Each row was made from one small tree. The marks that hang from a mark follow it in brackets, in alphabetical order. Every link used is in the known rows. Write each row's tree.
Known rows:
resav{tugi{fases gorub nelu{zeva}}}: [-15 -30   3   3  -4   8   1  -3   0   7   2 -18  -2   4   2  16   3 -10
  -5   3  -5  10  31  19   2  26   4  -6   6 -18  12  -4  -6   3 -16  15
 -11]
resav{nikuzot{rebeke{neda soga vegaf}} tugi}: [-21 -27  29 -18  -3 -22   0 -35   5 -13  -4   8  -3  -6   7  -5 -24  17
  -3   9   9 -14 -63 -41   1  -1  -4 -20  -2  38 -10 -19  18  -2  15   0
  12]
vegaf{rebeke{soga{gorub} tugi{fases}}}: [-14 -26  12   1  -2 -37  -5   4   0  -6 -17   6  -9   4 -25  -3 -15  17
   0   5   6  25 -30  21   4   5 -17  -8  -7  10   6 -10  10  -5  18 -14
  -3]
rebeke{neda{sapet} nikuzot}: [  8  12  17 -37   1   0   1 -14   2 -18  -7  16   2  -2 -15  -4 -19   6
   4   1   8  -2 -49   2  -2 -23  -2  11  -5   1 -10  -7   4  -3  12  -6
   7]
gorub{tugi{resav}}: [  0   6  -5  21   1 -17  -4  -5   4   4  -7   5   2   3   9  -3   4  -8
   2   1   6   1  -9   7  -1 -10   4  -4   5 -12   3   6   8  -4  -3  -5
   6]
vegaf{rebeke{nikuzot soga}}: [ -5  -7   1  -2   0 -20  -2  11   2 -19 -10  21  -9   6 -11   1  -9  19
  14  -1   7   3 -32 -16   1 -19 -13   4  -7  13   9 -13   3   1  18 -13
   5]
nikuzot{rebeke{soga tugi{fases pegek} vegaf}}: [-22 -20  10 -25  -7 -11  -5  -1  -1  -2  -2  11  -5  -4 -14 -15 -10  13
 -20   2  -1  -2 -17  19  11  12   3 -13 -11  40   5  -9   3 -10  18  -6
  10]
fases{tugi{gorub{soga} nelu pegek{zeva} sapet}}: [-12  20  -7  25   1  37   5   3   1   3   0 -10   3  10  10   1   3 -10
  -2 -11   1  15  64  26  -5  12   5  -8   8 -11  -5  -5 -21   7 -20   5
  -2]
pegek{zeva{nelu{tugi{fases gorub sapet{neda}}}}}: [  9  11 -16  20   3  32  -5 -10  -3  21  -6 -14   0   5  -7  -2   3 -12
   2   9  -6 -19  32 -19   8  18  -8 -24   5 -21 -12   5 -18   2  -6   0
  -7]
vegaf{rebeke{neda nikuzot soga tugi{sapet}}}: [-19 -17  31 -33   0   3   5   1  -5 -21 -16   7   3   4 -17  -9 -22  38
  -3   4  17  -4 -50   2  -6 -19 -18  -8 -10  27 -15 -18   5  -8  25 -22
   0]
gorub{soga tugi{rebeke resav sapet}}: [ 12  14  -5  35   7  10  -2   8   4  20   0  -3   3  -5  19  -2   7  11
   7  -4  12   7  -7 -10  -5  -7   1  14   0 -20 -11  -7  -1  -4 -18   1
   4]
sapet{neda}: [  9   5 -10   9  -2 -21  -8 -18   2 -11  -9   6  -6   0 -10  -2  -7 -23
   8   0  -1  22 -33 -10   4  -4  -7  -4   0  -6  10  10   7   5  -1   2
   5]
tugi{gorub nelu rebeke resav{nikuzot} sapet{neda}}: [ 15 -13  12   5   1  27  -1 -12  11  15 -12 -19  11  -3   8  -2  11  -5
  12   6  -4  -9 -28 -24 -12  20   0   0   8 -20   1 -19 -17  16 -27  13
  -4]
nelu{tugi{fases pegek sapet}}: [  0  19  -9   5   2  21  -5   1  -3   7   1  -4  -2   6  -7  -3  12 -12
  -3   4  -2  16  44  24   4   4   1  12  -8 -10   5  18 -23  -1  -5   0
   5]
fases{tugi{nelu pegek rebeke sapet{neda}}}: [ -6  -3  -8   6  -3  28   7   2  -2   2   3 -20   5   3  11  -1  12 -26
   7  -8  -1   2  25   2   2  -2   6   1   1   2 -13  -5 -11  13 -17  10
   7]
gorub{soga}: [ 13  20 -15  20   1 -13  -8  -4   4  -8  -2  17 -11  -1  -7   1  -9  -9
   8  -7   2  37  -3   5   0  -9  -4   4  -2 -11  16   8   8   1  -2   1
   4]
soga{gorub{tugi{fases pegek rebeke resav sapet}}}: [ -3   6   3   6   2   1  -1  14   7  33  -4 -21   5  -4   9  -5  20   6
   4   0   5   3   5  19   1   9   4  21  -1 -18 -18 -15 -15  -4 -25   4
   2]
soga{gorub{tugi}}: [ -7  14  -1  28   2 -47  -8 -21   6  -4 -11   4  -9   0  -6  10  -3  -6
  14   0   5  23  -5   5   5 -12 -11  11   7 -13  -4   4  15  -2  -6   3
   0]
rebeke{neda soga vegaf}: [ -7   1  15 -17  -6 -32   1  -2  -3 -28 -11  16  -8  -4  -5 -14 -21  11
  -9   2   4  12 -56 -16  -4  -3  -6  -7   1  30   7 -11   8  -6  19  -6
   9]
fepon{zeva{pegek{tugi{resav{nikuzot} sapet}}}}: [ 15   9   5 -10   4   9   2   4   4  18   6  -4  13  -2   0   2  10   0
 -11   2  -7 -18 -16 -14 -11   4   7  -4  -1   0   4  11  -6  -2  -9 -10
  -2]
zeva{nelu{tugi{fases}} pegek}: [  2  12 -28   2   2  11   0   6   4  10  13   5  -6   6  -7  -5   6 -16
   3   4  -8  -9  70   9  13 -14   6  -8  -1  -8   6  31  11  -5  22  -6
   2]
fases{tugi{gorub nelu{zeva{pegek}} resav{nikuzot}}}: [-11 -21   4   9   0  10   7   4  13   7   9 -13  12   5   8   3   8  -4
  -5  -1  -3 -22  42  17 -19  13  20 -15  12  -7   8  17  -3   3  -5   7
  -5]
nikuzot{rebeke}: [  7   1 -12  14   2 -17 -12 -16  -2 -12  -1  19 -10   0  -1   8  -8  -6
   8  -1   2   8 -19   7   7 -10  -1  10  -9   2  12   5  15   1   6  -4
   0]
nelu{zeva{pegek}}: [ -7   8 -10  -4   0 -23  -1   5  -2  -8  11   9  -7  -2 -10   6  -2  -4
   2  -6  -2  16  12  15  -5   0   6  20  -3  -5  21  23  12  -6  11  -1
  -6]
pegek{zeva{nelu{tugi{fases gorub{soga} sapet}}}}: [ 11  26 -20  32   7  39  -5   1  -1  23   2  -4  -5   3  -2   0   0   1
   2   3  -4  -5  63  -5   4  14  -5 -15   3 -27  -7   4 -17  -1  -7  -1
  -8]
fases{tugi{rebeke{nikuzot vegaf} resav sapet}}: [ 27 -16  18   1  -1   2   8  -1  -8  -1   4  -6  11 -11  15  -4   2   9
  -1  -6   8 -36   1 -18 -10 -13  10  23  -4  13 -20 -12 -15  -3 -19 -10
   8]
fepon{zeva}: [ 11  16 -16  -4  -1 -28  -9   3  -6 -12   1  12  -9  -2 -18  14  -4 -16
  -1  -2  -9  12 -10   5   2  -7  -2  10  -2   1  20   2   5   0  -2  -2
  -5]
rebeke{nikuzot soga{gorub} tugi vegaf}: [ -1 -11  32 -20  -5 -44  -3 -14  -1 -25 -20  13  -5  -9 -27  -5 -24  20
  -1  -1   1   1 -37  -7  -2  -3 -15   4   2  30  -7 -15   7  -7  11 -13
   3]
vegaf{rebeke{tugi{fases gorub}}}: [ -8 -25   4   6  -1 -17  -2 -12  -3   0  -4  -1  -1   6 -14   3  -2  13
  -6   4   7  14  10  35   7   0  -8  -1  -6  -7  10  10   6  -6   7  -2
  -9]
tugi{fases rebeke}: [  8  -2 -18   3  -1 -17  -5   2  -3   7  12   3  -9  -7  -2   5   4 -13
   3   0  -4  17  -2   5   8  -5   5  25  -8  -8  11   1   3  -1  -5   5
  -3]
nelu{tugi{fases rebeke{soga} sapet}}: [  8   1  -7  21   5  16  -7  18  -7   3   3   2  -7  -1   5   0   2   7
  -1  10   1   2   7 -14   3   6  -5  15  -8   0   1   2 -16  -2   5  -4
  -2]
resav{nikuzot tugi{rebeke{soga} sapet}}: [-14  -4  21   4   2   8   1 -24   3   5  -1  -4  -3  -7  19   6  -7   3
  17   6   5  -2 -20 -38  -3   0  -4  20  -3   1  -2 -15  -3   5  -9   2
  -2]
fases{tugi}: [  3   2  -9  25   0 -17  -2 -14  -3 -14   2   7  -4   4   7   4  -8 -22
   3  -4   4   6  21  12   1 -19   6   0  -1   2   5  20   7  -1   0  -5
   3]
resav{nikuzot tugi{fases gorub nelu sapet}}: [-14 -19  21   0  -3  27   1 -36  13  17  -8 -19   2   5   3  10   2 -11
   4  11  -4  14  25   4   0  14   1   3   5 -19   8 -15 -17   9 -26  12
  -7]
gorub{soga tugi{nelu rebeke{vegaf} resav}}: [  9  -5  -6  24  -3 -12   5  12   5  11   4   0   0  -7  11  -4  10   0
   0  -8   2  11  -2 -17  -2   1   4   1   9  -4  -2 -19   8   3 -12   9
  13]
resav{tugi{pegek}}: [-15  10   1  -6  -3  -2   2 -19  -1  -5   0  -3  -3   3  10   2   3 -21
   8  -5   4  14  24  18   8  -5   4   6   0  -7   5  12   4   2  -3   2
   6]
zeva{nelu{tugi{resav}} pegek}: [ 15  16 -20   6   3  17   2  11   1   3   3   8   3   6   8 -11   8 -11
   6   0  -3 -30  55   8   1 -13   8 -14   4 -14   4  30  12  -3  23 -15
   5]

Which tree is each row?
[  3   9 -18  13   4  10  -4  11  -5   9  15  -9   1   3   8   4  22  -2
  -1   2  -1  -2  55  18  10   6   3  14  -2 -14  -3  25 -13   0  -4  18
  -4]
nelu{tugi{fases gorub pegek rebeke}}
[-23  10  -6  -2  -5  27   4  14   6  34  -3 -15   6   8   1  -9  19 -19
 -10   1  -7   6  18  32   0  19  12  -7   4 -14  -1 -24 -22   2 -17  -6
   5]
gorub{tugi{fases nelu pegek{zeva} resav sapet}}
[  7   3  -2 -27  -1 -14   2   1  -3 -11  10   4   0  -8  -3   1  -6   7
   7  -3   5  -6 -31 -12   1 -26  -1  18  -5   9 -15  -5  11  -1   5   2
   0]
tugi{rebeke{neda nikuzot}}
[  4   0  -2  -8   0 -11  -3  14   0 -12   1  15  -8  -6   2   2  -7   9
  12  -2   1  -9 -27 -25   2 -16  -3  19  -5  12   0 -12   2   0   7  -2
  -1]
tugi{rebeke{nikuzot soga}}
[ -9 -13   6 -18   0 -13  -6 -23  -7 -16  -1  10   0  -1  -9  -3 -21   7
  -8   2   8  -1 -36  25   5 -15  -2 -13  -9  19  -8   6  29  -8  22  -9
  -1]
nikuzot{rebeke{neda tugi}}
[-26  28 -21  11   0 -20   3  -2  -5  15  18  -2  -4  -3  10   5  15 -14
   8  -8   0   3  16   3  10  -8   4  20   1  -6  -9   2   7   0  -4   8
  -1]
gorub{tugi{pegek{zeva} rebeke}}
[ 11 -14   8  -7   1  20   3  -8  17  33   0 -15  15   0  -1 -17  10  -9
 -12   9  -3  -4 -32 -22  -5  13   6 -27  -2  -6  -6  14 -11   0 -11  -5
   8]
zeva{pegek{tugi{fases resav{nikuzot} sapet{neda}}}}
[  1  29  -9  12   2   4  -5   1   8  -5  -4   5  -4   3   1  -3   1   2
   6  -9   4  29  28  21   0   1  -1   3   3 -15  10  13  -5   1  -9  14
   2]
tugi{gorub{soga} pegek}
[  3  -4  40 -54  -4 -14   7 -31  -6 -23  -7  13   7  -9 -27 -10 -27  16
 -12   0   8 -11 -47   7  -1 -19  -4   7  -5  21 -16  -7  10 -10  18 -10
  10]
rebeke{neda{sapet} nikuzot tugi vegaf}
[-13   7  16 -13   4  -3   6  15  -2 -15  -6   0   2  -1  12 -10 -14  12
   4  -4  14 -14 -26   7  -3  -7   1   2  -2  17 -28  -9   2  -2  13   1
   7]
fases{tugi{pegek rebeke{neda{sapet} soga{gorub}}}}
[ -2  -5 -20   8  -5  -1   3   3  -5  12  10   0  -3   4  -3   4   7 -32
 -13   0 -16  17  -2   7   8  15   4 -19   0  -5   6  -4  -2   6  -5  -5
  -3]
pegek{tugi{fases nelu} zeva}
[ -3  -4  18 -23  -4  17   1 -18  -2 -11 -12   1   2   1 -21   5  -8  -4
   3  -1  -4   7   9  23  -2 -12  -5  12  -3   2   3 -13  -3   3  -3 -11
  -3]
rebeke{nikuzot tugi{nelu sapet}}
[-16 -16   1   2  -4  -5   2  -9  -6  -8   2  -6  -6   1   2  17  -2 -21
   6  -3  -4  15  15   9  -2  12   2   2   3 -10  14  -1   6   7  -6   4
  -4]
resav{tugi{nelu{zeva}}}
[ 19   3  -6  29   8  16  -7  -2  -9   8   6 -10   0   0   9   9  11   6
   0   8   3   2  36   1   4   7  -4  25  -4 -21  -4  14 -18  -2 -11   9
 -11]
nelu{tugi{fases gorub rebeke sapet}}
[  7 -25   5   7  -5 -27   4  18  -3   1  -2  -3  -7  -7   3   0   4   2
  -7   1 -11  12 -31 -25   6  22  -7  -5   3  18  -5 -24  -1   4  -4   5
   1]
pegek{tugi{fases nelu rebeke{soga{gorub} vegaf}}}
[ -3   4  -9   4   3 -18   4   7  -5  -2  17   3   0  -2   3   8   5  -2
  -6  -7  -2   5   7   2  -2   2   5   1  -3  -1   7  34  13  -7   9  -1
  -5]
nelu{zeva{pegek{tugi}}}
[  8   4   1   7   9  11   1   8  -1  18  20  -9   9  -9   6   4  16  10
   5   3   0 -20  22 -15 -19  12   9  28  -4 -15  -1  23 -10  -1  -3   0
  -4]
nelu{tugi{rebeke resav{nikuzot} sapet} zeva{pegek}}
[ -1 -20   3  -3  -7 -19  12  -3 -10 -17  12  -5   1  -4   9  -1  -5 -10
  -7  -6   1  -3   2  -6  -1 -14   8   0   4  24 -12  -9  12   3   2   6
   7]
fases{tugi{nelu rebeke{neda vegaf}}}
[  6 -11  11  -4   0  29  -1  10   6  -8 -17  -7   1   1   3   2  -3  14
  12   3   0 -10 -30 -36  -1   7 -12   1   6   4  -9 -31 -17  10 -10   9
  -6]
tugi{gorub nelu rebeke{nikuzot soga} sapet{neda}}
[  3  -4   6  21   4  28   3  14  -6  -6  -9  -5   2   3  30   6   7  13
   1   2  -1  -6  -4 -19  -1  14  -7   1   3  -1  -1 -12 -11   6  -8   6
 -12]
pegek{tugi{gorub nelu rebeke{soga} sapet}}
[  0   1  21 -16  -2 -12   4   3 -10 -19  -6   6  -5 -11   8 -11 -15  23
  -4   1   7   4 -53 -28  -7  -1  -6  20  -4  26  -4 -24  -2  -5   8  -5
   2]
tugi{rebeke{neda soga vegaf} sapet}
[  1  16 -15  -4   7  15   7   5  -4  -3  16  -4   4   2  17  -2   5  13
   7   1   4 -33  56  -5   7 -19   2  -5   6  -6 -17  28  21  -6  27   9
  -9]
zeva{nelu{tugi{gorub rebeke{neda}}} pegek}
[-11 -12   8 -23  -1 -19   2  14   2 -24  -9  16  -5   7 -11  -6 -16  27
   6   2  12   0 -57 -16  -2 -22 -14  -9  -6  23  -4 -16   9  -2  26 -13
   6]
vegaf{rebeke{neda nikuzot soga}}
[  9  21  -4  31  11  19  -4  10  -1  -2   8  -1   0   2  -1   8   2  22
   0  -3   8  15  55   4 -11  13  -5  12   3 -24   3  34 -10  -7   1   7
  -9]
nelu{tugi{gorub{soga} sapet} zeva{pegek}}
[ -3 -15   5 -26  -1   1   0  23   5  -2   2  -1   1  -3   2  -6  -9  29
  -6   7   5 -16 -36 -16   2  -6  -2  -3  -1  16 -14 -18  -4  -8   7   8
  -6]
tugi{fases gorub rebeke{neda nikuzot soga}}
[  4   1 -18  31   1   4   1  18   8  16   4  -1   1  -1  14  -1  12  -5
   7  -5   3  10   3  -3   0  -4   4  -3   8 -16  -2 -12  10   5 -10   8
   7]
gorub{soga tugi{nelu rebeke resav}}
[ 18  12 -22 -14   1  11   5  28  -3  14   8   1   7   1   7  -2  11  -9
  -8  -5 -11 -42  17  -4   3  -6  11 -28   3   1   1  16  15  -5  10 -13
  -1]
fepon{zeva{nelu pegek{tugi{resav}}}}
[ -7  10 -10  -3  -2   8   2   6  -1  -4   4  -6  -2   3  12   6  17  -8
  12  -7  -6  10  34  23   4   3   4  21   4 -13  12  -3  -4  10  -8  19
  -6]
tugi{gorub nelu pegek rebeke}
[ -9  21  -4 -13  -4  -8  -1  -9   7  16   3   3   4  -2  -5 -10   8 -19
   5  -2  -9  -2 -12   9 -10  11  11   1   0  -8  10   0 -10   7  -8  -6
   6]
tugi{pegek{zeva} resav{nikuzot}}
[ 14  26 -23  -4   3  27  -4  29  -6   7  -2  -8   7   7   3   1  19  -3
  -1   0 -10 -48  63  13   0   8   5 -25   7 -13   0  15 -12   0   1   3
  -1]
fepon{zeva{nelu{tugi{gorub pegek resav}}}}
[  7  -3   5 -17  -1 -13   1  -5   4   7   7  -2   6  -9   6  -8   0  -1
   5   4   2 -10 -48 -13 -11  -8   8   4  -2  -2  -3  -5   8   3  -2   2
   3]
tugi{rebeke{neda} resav{nikuzot}}
[  2  -3  -4   8  -3   2   4 -10   2  14   4   0   8   2   4  -1  10 -26
  -3   1 -15  -7 -23 -11  -9  17   7 -25   6  -8   5  -5  -3  13 -10  -7
   1]
pegek{tugi{nelu resav{nikuzot}} zeva}
[-26 -11   8 -29  -3  17   0 -11  -2 -14  -6  -4   8   9  -4  -4  -5  10
 -10  -1   3  -5   7  48   6   1   2 -23   0  14  -7  -2  15   0  15   7
  -4]
nikuzot{rebeke{neda tugi{gorub nelu pegek}}}
[  3 -45  13 -18  -5  13   4  11   4   7 -10  -8  12  10 -17  -3   6  16
  -9   3   2 -12   6  37   0   3  -1 -19   0  -7   2 -16  -6   0   1  -8
  -4]
vegaf{rebeke{nikuzot tugi{fases gorub nelu resav}}}
[ 13   5  -3  -4   4  14   0  12  -2  15   7  -9   6   4  -1  10   9   8
 -22   2  -5  -2  20   7   5   9   2  -2   0  -3   2  14 -11 -10  -9   1
 -14]
fepon{zeva{pegek{tugi{fases gorub sapet}}}}
[ 14  16  -7  10   5  29   2  22   2   3   2  -4   5   8   1  12   7   8
 -13  -6  -6  15  29   0  -1   9  -3 -11   9  -8   4   4  -4   1 -10   7
 -10]
fepon{zeva{pegek{tugi{gorub{soga} nelu sapet}}}}
[ -5 -10  21 -14   3  16  -8  -4   9   0 -17   9   4  -2   7 -15 -18  24
  -2  12   9 -19 -81 -19 -15   5   0 -18  -7  19  -4 -25  -3  -1   9 -14
   6]
tugi{resav{nikuzot{rebeke{neda soga}}} sapet}
[  2 -18   9   0  -7  -4   0 -11   4   0  -5  -1  -3  -1 -22  -4  -9   4
 -18  -1  -5  31  24  25   4  16  -1 -13   7   2  12  -6   0  -2  -7   9
   0]
rebeke{tugi{fases gorub{soga} nelu} vegaf}
[  5   6 -18  -8  -2  -5   4  18  -3  -5  12   4   1   6  -7  13   9 -19
 -11  -5 -15   5  14   5   6  -4   3 -10   5   8  13  12  13   2   6  -2
  -4]
fepon{zeva{pegek{tugi{nelu}}}}
[ -7 -20  33  -3  -3  -8   4 -35   4   2  -7 -10  -2 -13   9  -3 -10   4
  10   6   5  -4 -53 -70  -2  10 -10   5   2  17 -10 -21  -6   7 -13   7
   9]
resav{nikuzot tugi{rebeke{soga vegaf} sapet{neda}}}
[ -2  -7 -12  12  -2  -7   2   8  -8  -6   7  -2  -3   1   1  15   7 -15
  -3  -5 -10  11  -2   3  -3  13   2 -10  -1  -4  12  10   4   6  -6   4
  -4]
pegek{tugi{nelu{zeva}}}
[ -4  33 -19  10   3  21  -2  -2  -2  -3  -1  -2  -1   9   8   1  13  -6
  13  -1  -3 -21  78  13   7  -5  -1  -9   5 -15  -1  28  -2   3   7   9
   0]
zeva{nelu{tugi{gorub pegek}}}
[  4   0  13 -16  -5 -29  -2  -3   2 -24 -10  21  -9  -6 -13  -5 -16  12
   2  -1  -1  -1 -35 -28  -1  -8  -6   9  -1  27   8 -14  -2  -3  10  -8
   9]
rebeke{nikuzot soga vegaf}
[ 10  12 -17  -4   2 -17   1  12  -6  -4  13   7   0   2  -5  10   5 -11
 -13  -5  -8   0   5  -3   6  -9   2  -4   0   7   8  24  15  -5   8  -4
  -4]
fepon{zeva{pegek{tugi}}}
